Known rows, with every step that occurs:
V, A, H, B, Y: -1.73  3.24  0.63  -0.98  -0.93  0.54  -1.19  -1.40  0.22  1.43  1.07  -3.45  -1.05  1.41  2.54  0.25  -1.30  0.58  -1.88  -3.47  -3.13  0.28  0.84  -0.19  -0.53
A, V: -1.73  3.26  2.05  -1.06  1.31  0.65  -1.32  -1.13  -0.36  2.35  0.49  -2.12  -0.21  3.10  0.57  1.52  -1.34  0.38  -0.36  -1.00  1.41  -0.28  1.08  -0.77  0.24
B, H, A, V, G, R: -1.56  2.54  1.86  -0.95  1.01  -0.96  -3.11  -0.17  -0.17  1.74  1.91  -2.57  -1.84  1.53  2.00  1.23  -1.65  1.20  0.54  -3.15  1.27  -0.46  0.01  -0.33  -2.26
G, V, A, H, B, Y, N, U: -1.69  0.02  1.36  -0.70  -0.15  0.43  -0.14  -0.80  0.06  0.71  1.25  -3.80  -2.42  0.80  2.53  0.61  -0.90  0.70  -1.44  -3.84  -3.61  -0.37  0.81  -0.47  -1.99
N, Y, B, H, A, V, G, R: -2.59  3.78  3.01  -1.13  1.67  -1.30  -1.75  0.15  0.28  1.65  2.05  -2.90  -2.14  1.33  2.32  1.81  -1.07  1.26  -1.52  0.28  -1.43  -1.09  1.02  -0.78  -5.21
S, U, N, Y, B, H, A, V, G: -1.34  4.44  3.43  0.81  0.70  -1.51  -1.16  -0.67  -1.04  1.58  1.50  -2.39  -0.80  -0.82  1.91  1.13  -1.18  0.72  -1.13  -0.74  -2.46  0.31  0.87  -0.72  -3.01
S, U, N, Y, B: -1.77  2.85  3.74  0.88  0.05  -0.78  -0.02  -0.97  -0.58  1.42  1.07  -0.99  -0.03  -0.90  0.96  0.89  -1.04  0.86  -1.71  0.77  -3.10  0.45  1.41  -0.89  -2.58
R, G, V: -2.17  -0.85  2.53  -0.76  0.53  0.19  -1.06  -0.57  -0.20  0.44  1.59  -2.24  -0.63  0.90  0.93  2.51  -1.31  1.13  -0.38  -1.01  0.57  -0.20  1.18  -1.44  -8.33
B, H, A: -1.57  1.49  1.89  -0.91  -0.19  0.21  -2.89  -0.39  -0.08  0.99  1.75  -2.66  -2.28  1.19  2.33  0.93  -1.93  1.45  -0.70  -2.19  0.40  -0.22  0.56  -0.54  -1.89
Y, B: -2.29  3.09  3.53  -1.25  0.55  0.44  -1.00  0.42  0.50  1.63  1.33  -2.52  -0.93  2.14  1.29  2.13  -1.79  1.10  -1.35  -0.57  0.51  -0.63  1.72  -0.75  -0.44
R, G, V, A, H: -1.80  0.05  1.75  -0.75  -0.29  0.38  -0.80  -1.18  -0.23  0.53  1.40  -2.87  -0.84  0.91  1.58  2.41  -1.29  0.85  -0.46  -2.18  -2.07  0.26  1.15  -1.03  -7.13
S, U, N: -1.26  1.74  3.02  1.08  -0.37  -0.43  -0.46  -1.13  -0.72  1.52  0.94  -0.53  0.52  -0.66  0.37  0.64  -1.39  0.71  -0.49  -1.10  -1.43  0.93  0.79  -0.69  -0.81
R, G: -1.91  1.46  2.46  -0.57  -0.08  0.41  -1.11  -0.95  -0.09  1.05  1.31  -2.11  -0.49  1.25  0.81  2.32  -1.56  1.38  -0.44  -0.48  0.08  0.17  1.62  -1.39  -7.32
V, A, H, B, Y, N, U: -1.31  3.30  0.99  -0.46  -1.15  0.55  -0.13  -1.47  0.17  1.51  0.85  -4.03  -2.39  1.17  2.70  0.12  -1.23  0.80  -1.83  -3.59  -4.97  0.20  1.39  -0.20  -0.34
R, G, V, A, H, B, Y, N: -1.80  0.66  2.20  -0.77  -0.13  0.10  -1.38  -1.02  -0.26  0.34  1.44  -4.44  -0.97  0.48  2.60  1.65  -0.90  0.95  -1.07  -3.41  -1.97  -0.48  1.13  -0.72  -7.62
S, U: -1.71  1.01  2.35  -0.26  -0.08  -0.25  -0.47  -0.74  -0.38  1.40  1.05  -0.77  0.34  -0.37  0.71  1.14  -1.54  0.56  -1.13  -1.00  -1.11  0.45  0.81  -1.06  -0.24
S, U, N, Y, B, H: -1.67  3.13  3.88  1.03  -0.29  -0.91  -0.68  -0.88  -0.66  1.22  1.47  -1.27  0.36  -1.02  1.46  0.71  -1.10  1.13  -1.45  -0.19  -3.21  0.25  1.12  -0.86  -3.56
R, G, V, A, H, B: -2.03  0.56  1.37  -0.93  -0.04  0.00  -0.99  -1.09  -0.39  0.60  1.56  -3.33  -1.03  0.74  2.15  1.82  -1.30  0.78  -1.30  -2.40  -2.02  0.11  1.43  -1.04  -7.61
A, H, B, Y: -2.15  2.91  1.62  -0.84  -0.32  -0.23  -2.19  -0.83  -0.34  1.27  0.36  -3.02  -0.09  1.31  2.03  -0.17  -1.22  0.35  -2.12  -2.70  0.20  0.27  0.77  -0.31  -0.86
S, U, N, Y, B, H, A, V: -1.35  4.14  3.47  0.62  0.59  -1.18  -1.37  -1.36  -1.19  1.60  1.21  -1.91  -0.98  -0.75  2.12  0.79  -1.10  0.69  -1.79  -0.39  -2.92  0.06  0.88  -0.61  -2.12
B, H, A, V: -1.37  2.88  1.81  -1.12  0.59  0.12  -3.15  -0.85  -0.57  1.54  1.43  -3.04  -1.95  1.95  2.48  1.12  -1.73  1.08  -0.58  -2.48  0.90  -0.51  0.46  -0.49  -1.00

Rows:
-2.86  2.78  3.26  -1.07  0.79  0.12  -0.20  -0.19  0.51  1.32  1.34  -2.41  -1.38  1.63  1.47  1.73  -1.16  1.18  -2.60  2.22  -1.95  -0.67  1.96  -1.14  -4.11 => N, Y, B
-1.36  3.14  1.76  -0.93  0.67  -0.21  -2.89  -0.19  -0.28  1.55  1.74  -3.47  -1.85  1.86  2.26  1.39  -1.80  1.07  0.13  -2.84  1.28  -0.26  0.46  -0.60  -1.77 => B, H, A, V, G
-2.03  3.53  4.02  0.78  -0.12  -0.13  -1.01  -0.65  -0.03  1.28  1.41  -2.09  -0.57  1.17  1.34  0.77  -1.12  1.62  -0.96  0.77  -1.87  -0.11  1.56  -0.66  -5.06 => U, N, Y, B, H
-2.04  0.60  1.53  -0.92  -0.20  0.11  -1.28  -1.20  -0.29  0.31  1.70  -3.55  -0.91  0.49  2.51  1.62  -0.95  0.91  -1.32  -3.26  -1.76  -0.35  0.79  -1.00  -8.36 => R, G, V, A, H, B, Y
-1.40  1.47  3.07  -0.16  -0.22  0.87  -0.22  -0.65  0.54  0.96  0.88  -3.11  -2.01  1.14  1.49  0.85  -0.85  1.59  -0.31  -2.39  -1.14  -0.75  0.82  -0.77  -2.59 => B, Y, N, U
-1.47  3.20  1.31  -0.80  -0.93  0.58  -1.23  -1.20  0.21  1.47  0.84  -4.29  -1.12  1.41  2.63  0.21  -1.28  0.58  -1.63  -3.55  -3.29  0.11  1.20  0.08  0.34 => V, A, H, B, Y, N
-1.84  -0.16  1.57  -1.02  0.02  0.42  -1.16  -0.61  0.13  0.65  1.19  -4.16  -1.10  1.11  2.51  0.69  -0.96  0.50  -1.26  -3.86  -1.91  -0.46  0.60  -0.17  -1.45 => G, V, A, H, B, Y, N
-1.88  -0.79  1.24  -0.97  -0.14  0.74  -0.68  -0.75  0.12  0.89  1.14  -2.58  -0.94  1.50  1.48  1.51  -1.34  0.34  -0.64  -2.66  -2.23  0.26  0.59  -0.43  -0.97 => G, V, A, H
-1.46  2.76  1.46  -1.43  1.54  0.21  -2.10  -1.19  -0.59  2.15  0.63  -2.81  -3.27  2.20  1.88  1.55  -1.68  0.28  -1.58  -0.81  1.17  -0.14  0.89  -0.46  1.26 => H, A, V
-1.98  -0.40  1.85  -0.89  0.00  0.62  -0.57  -0.94  0.04  0.52  1.93  -2.67  -1.18  0.86  1.48  2.64  -1.28  1.18  -0.40  -1.88  -1.51  -0.23  1.15  -1.33  -8.10 => R, G, V, A
-2.12  -0.13  0.98  -1.23  -0.06  0.46  -1.15  -0.80  0.01  0.68  1.45  -3.25  -1.01  1.07  2.46  0.68  -0.96  0.39  -1.55  -3.69  -1.66  -0.32  0.23  -0.42  -2.22 => G, V, A, H, B, Y
-1.69  2.97  1.97  -0.31  -0.42  -0.23  -1.11  -0.87  -0.35  1.34  0.19  -3.61  -1.47  1.12  2.18  -0.33  -1.14  0.63  -1.95  -2.76  -1.69  0.19  1.37  -0.33  -0.69 => A, H, B, Y, N, U
-1.88  4.27  3.56  0.59  1.12  -1.52  -1.69  -0.40  -0.23  1.85  1.66  -2.32  -1.86  1.02  1.51  1.19  -0.99  1.34  -0.24  -0.05  -1.17  -0.27  0.98  -0.23  -4.89 => U, N, Y, B, H, A, V, G, R
-1.23  1.21  3.00  0.12  -0.06  0.67  0.65  -0.41  0.35  1.60  0.69  -2.87  -2.88  1.55  0.62  1.05  -1.53  1.41  -0.50  -0.65  -2.39  0.07  2.31  -0.81  -0.75 => Y, N, U
-1.72  3.67  1.93  -0.76  1.45  0.10  -1.11  -0.13  -0.08  2.32  1.00  -2.94  0.09  2.98  0.26  1.97  -1.48  0.43  0.86  -1.57  2.11  -0.05  0.96  -0.96  -1.02 => A, V, G
-1.83  2.83  2.15  -0.63  -0.27  -0.23  -2.22  -0.69  -0.25  1.30  0.15  -3.94  -0.25  1.39  2.05  -0.14  -1.24  0.47  -1.85  -2.69  0.06  0.10  1.14  0.02  -0.10 => A, H, B, Y, N
-2.16  2.32  2.35  -0.96  0.41  0.17  -1.74  -0.20  0.22  1.17  1.27  -4.06  -0.88  1.16  2.29  -0.22  -1.12  1.16  -1.93  -2.29  1.18  -1.06  1.12  -0.46  -2.34 => H, B, Y, N
-2.51  2.30  1.58  -1.20  0.24  0.15  -1.73  -0.40  0.16  1.18  1.51  -2.89  -0.77  1.11  2.15  -0.21  -1.15  1.09  -2.28  -2.18  1.50  -0.96  0.70  -0.81  -3.33 => H, B, Y
-1.70  4.85  3.55  0.58  0.90  -0.68  -1.50  -0.42  -0.39  1.67  1.48  -3.29  -1.79  1.40  1.80  1.28  -1.17  1.20  -0.63  0.29  -1.19  -0.07  1.36  -0.56  -4.48 => U, N, Y, B, H, A, V, G
